Known rows, with every way that one mark hangs from another
kilu(desil(sulo)): -0.58	-0.04	-3.17	-0.50	0.30	-1.35	1.38	-0.27	-0.34	-1.29	-1.58	1.05	0.23	2.37	0.91	-0.25	0.44	-0.77	-0.24	-4.19	-0.80
sulo(desil dorid keke(gutuf)): 1.78	0.86	-3.48	3.71	1.47	-0.63	-3.27	1.19	-0.77	0.07	1.85	-2.69	-1.05	-0.43	1.79	3.78	1.55	-0.69	2.53	-1.92	-2.25
vufele(gutuf(bogup keke kifib(kilu(desil(sulo(dorid)))))): 0.26	0.82	0.97	-1.25	0.76	0.64	-5.60	-1.05	0.22	-0.79	-0.69	2.00	-0.48	2.12	-1.64	-0.44	-0.44	2.46	0.46	-3.66	4.02
kilu(kifib): -2.01	0.17	0.30	0.66	-0.05	-1.51	3.55	0.70	-1.10	0.26	-2.23	1.31	-0.64	2.22	0.74	-1.15	0.91	0.39	0.65	-3.87	-1.34
dorid(sulo(desil(kilu(kifib)))): -0.95	0.49	-0.59	0.79	1.51	-1.08	-1.59	-0.18	0.79	-1.02	-0.48	-0.37	2.27	4.33	-0.27	1.11	-0.64	-0.61	2.04	-1.74	-1.17
keke(gutuf(kifib(kilu))): -0.90	1.28	-1.43	2.59	-0.21	0.23	1.28	-1.50	-2.32	1.91	-2.35	1.48	-1.06	1.19	0.06	0.59	-1.05	-0.01	-2.07	-2.89	-0.23
sulo(desil(kilu(kifib)) dorid keke(gutuf(bogup))): 2.13	0.72	-0.16	1.81	2.30	1.75	-5.78	0.68	0.79	1.56	1.85	-1.08	-0.34	2.35	1.32	1.68	0.66	1.05	4.77	-0.84	-1.66
desil(kilu(kifib) sulo(dorid)): 0.37	-0.41	2.18	0.04	3.01	-0.26	-1.41	0.43	0.79	-0.03	0.31	0.22	0.63	3.64	1.63	0.44	2.38	0.65	2.39	-2.39	-0.38
sulo(desil keke(gutuf)): 0.92	0.99	-4.95	3.51	0.50	-0.40	-1.02	0.39	-1.37	0.08	0.99	-1.49	-1.11	-0.18	1.65	2.77	-0.08	-1.74	1.46	-1.37	-3.02
desil(sulo(dorid keke(gutuf(bogup)))): 3.14	0.97	-1.70	0.70	1.28	1.30	-2.17	-0.05	-1.47	-0.28	2.03	-0.86	-1.54	0.68	1.40	2.48	-0.04	1.90	5.50	-2.98	-3.92
kifib(gutuf(keke)): -1.52	0.34	-1.59	1.16	0.87	-2.26	1.68	-0.78	-1.78	-0.50	0.16	1.26	-1.78	1.07	2.25	-0.50	0.58	1.02	-0.44	-2.17	1.08
namane(gutuf(bogup keke)): -0.03	1.62	-1.18	1.01	-2.01	-0.29	0.31	-1.48	-0.85	-0.94	-0.79	0.84	-1.10	-0.18	2.13	-1.76	-0.53	2.65	3.27	-2.33	-2.11
desil(kilu(kifib)): -1.70	0.31	0.47	1.09	0.96	-0.33	1.83	-0.02	-0.14	0.79	-1.73	0.98	-0.09	3.67	1.59	-0.94	0.93	0.10	-0.12	-2.32	-1.25
kifib(kilu): -1.42	1.78	-1.71	2.85	0.97	-2.64	2.50	-0.60	-1.90	0.03	-2.30	1.15	-0.83	2.37	1.88	0.61	0.78	0.13	-3.11	-3.40	-1.46
bogup(gutuf(keke)): -0.01	0.95	-1.76	2.23	0.85	-3.34	2.25	-1.03	-1.39	-0.85	-0.46	0.94	-1.77	0.50	2.63	-0.96	1.22	0.20	0.76	-3.71	0.75
keke(gutuf(bogup)): -0.60	1.95	-3.65	0.82	-0.85	0.16	1.79	-1.15	-2.43	1.67	-2.35	1.04	-1.56	1.80	0.78	0.87	-1.07	2.18	2.17	-3.77	-4.26
namane(gutuf(bogup kifib(kilu))): -0.90	1.50	0.47	1.80	-1.57	0.38	0.13	-2.15	-1.02	0.67	-2.37	2.15	-0.50	0.78	1.23	-1.45	-1.18	2.13	0.26	-2.83	0.08
kifib(kilu(desil(sulo))): -0.33	0.55	-2.55	0.75	1.59	-2.10	0.52	-0.52	-0.44	-0.94	-2.10	1.80	0.54	3.15	1.04	-0.25	0.38	-1.15	-2.74	-3.95	0.27
gutuf(bogup keke kifib(kilu(desil(sulo(dorid))))): 1.49	0.67	2.32	-1.98	0.71	0.20	-4.47	-2.15	0.45	-1.57	0.38	2.32	-0.06	2.23	-0.48	-2.01	-0.16	2.95	0.91	-3.11	4.02
vufele(gutuf): -2.88	1.27	-3.75	2.31	-0.16	-1.45	2.29	0.72	-1.99	0.44	-2.98	0.04	-1.57	1.48	0.52	2.07	0.60	-0.02	-0.99	-4.18	-2.45
keke(gutuf(kifib(kilu(desil)))): -1.07	0.68	-2.50	1.72	-0.67	0.40	0.17	-1.05	-1.20	1.74	-3.27	1.67	-0.33	1.69	-0.60	-0.59	-1.30	-0.81	-3.10	-3.91	1.25
keke(gutuf(bogup kifib(kilu))): -0.50	1.96	-1.03	1.11	-0.65	1.06	0.38	-2.34	-2.36	2.27	-2.45	2.45	-1.36	1.93	-0.27	-0.08	-2.01	2.15	-0.28	-3.13	-0.85

Rows
1.01	-0.27	-2.99	0.41	0.36	-0.29	0.56	0.42	-0.23	-2.49	0.73	0.05	-0.46	1.19	1.59	-0.18	-0.01	-1.65	0.66	-3.22	-1.39 : kilu(desil(sulo(keke)))
-1.50	0.05	1.58	-1.19	0.70	-0.97	0.87	-0.62	-1.24	0.46	-0.35	3.16	-1.56	2.44	0.97	-2.82	-0.36	3.10	2.59	-2.69	1.66 : kilu(kifib(gutuf(bogup keke)))
1.98	0.19	-0.51	1.44	1.81	-0.74	-0.58	0.75	-0.79	-2.34	2.55	-1.46	-1.08	0.49	2.37	2.01	1.86	0.14	2.85	-2.81	-2.13 : desil(sulo(dorid keke))
-0.40	-1.20	0.77	-3.24	1.23	-0.47	-1.11	-0.50	0.25	-0.51	-0.10	3.83	-0.24	3.14	0.11	-3.61	-0.77	1.85	2.83	-3.24	3.36 : kilu(desil(sulo) kifib(gutuf(bogup keke)))
0.00	1.00	0.82	2.55	0.98	-2.46	0.80	-2.23	-1.34	-0.31	-0.62	2.39	-1.52	0.61	1.61	-1.92	0.23	0.19	-1.62	-3.02	4.15 : bogup(gutuf(keke kifib(kilu)))
-0.78	1.35	-1.65	-0.17	-1.95	1.71	1.22	-2.12	-2.23	1.88	-2.04	1.69	-1.61	1.17	-0.41	-0.14	-1.96	2.55	2.42	-3.22	-1.96 : keke(gutuf(bogup kifib))
-0.27	0.36	0.17	1.27	-0.25	-1.77	1.73	-1.96	-1.18	-0.71	-0.12	1.65	-1.81	-0.15	1.55	-1.95	0.30	0.58	1.02	-3.20	3.10 : bogup(gutuf(keke kifib))
-0.71	1.37	-2.03	0.22	-1.08	1.29	-0.76	-1.95	-1.31	2.04	-3.40	2.63	-0.59	2.43	-0.99	-1.20	-2.24	1.38	-1.25	-4.10	0.62 : keke(gutuf(bogup kifib(kilu(desil))))
1.99	-0.63	2.39	0.98	3.11	0.84	-2.23	1.13	0.86	-1.21	2.63	-0.82	-0.03	2.48	2.30	0.51	1.97	-0.24	3.28	-1.45	-0.88 : desil(kilu(kifib) sulo(dorid keke))
1.87	1.42	-2.25	0.87	-0.34	3.24	-4.76	-2.37	-0.27	-0.61	2.07	-1.05	0.58	2.08	-0.75	2.26	-3.85	0.61	4.52	-0.22	-2.36 : dorid(sulo(desil(kilu) keke(gutuf(bogup kifib))))
-1.92	1.53	-0.36	-0.58	-2.05	1.04	-0.50	-1.66	-1.67	-0.22	-1.33	1.85	-2.19	0.86	-1.10	-0.84	-1.57	3.10	1.71	-2.72	0.46 : vufele(gutuf(bogup keke kifib))
-0.15	-0.41	-0.75	1.24	-0.52	0.19	-0.96	-1.15	0.50	-0.59	-2.01	1.83	1.16	0.77	0.79	-1.67	-0.63	-1.36	-1.32	-3.13	2.39 : namane(gutuf(kifib(kilu(desil(sulo)))))
1.55	0.93	0.29	3.67	0.84	1.03	-1.81	-0.03	-1.68	0.69	0.85	-0.80	-1.63	-0.26	0.82	1.71	0.10	0.17	-0.09	-2.48	-0.12 : sulo(dorid keke(gutuf(kifib(kilu))))
1.30	-1.63	2.30	1.11	4.55	0.37	-2.70	1.26	0.65	-0.24	3.21	-0.08	-0.38	2.68	2.95	0.73	2.04	-0.27	2.65	-1.19	1.47 : desil(kilu(kifib(gutuf)) sulo(dorid keke))
1.43	0.33	-2.05	2.41	1.51	1.30	-3.09	0.57	0.25	-0.52	1.46	-1.77	1.38	2.61	-0.25	2.27	-2.02	-1.96	3.74	-0.78	-2.86 : dorid(sulo(desil(kilu(kifib)) keke(gutuf)))
-1.79	-0.63	1.10	0.30	1.15	-1.83	1.80	0.27	-1.13	0.14	-0.18	2.15	-1.33	1.67	1.26	-2.18	0.62	0.93	0.75	-2.49	2.18 : kilu(kifib(gutuf(keke)))
2.57	-0.27	-3.24	1.32	1.24	0.74	-2.31	1.26	-0.28	-0.78	1.28	-1.59	-0.60	0.36	1.08	1.89	0.65	-1.06	2.56	-3.80	-1.78 : kilu(desil(sulo(dorid keke(gutuf))))
-0.96	-1.06	-0.52	-1.42	0.53	-0.92	1.57	0.78	0.29	-0.68	-1.99	1.99	0.73	2.97	-0.05	-1.97	0.46	-0.86	0.97	-4.48	0.37 : kilu(desil(sulo) kifib)
-1.65	2.15	-2.39	0.38	-0.96	-0.51	0.08	-0.73	-1.84	-0.39	-1.64	1.14	-2.21	1.47	0.01	0.27	-0.73	2.66	1.53	-3.22	-1.87 : vufele(gutuf(bogup keke))
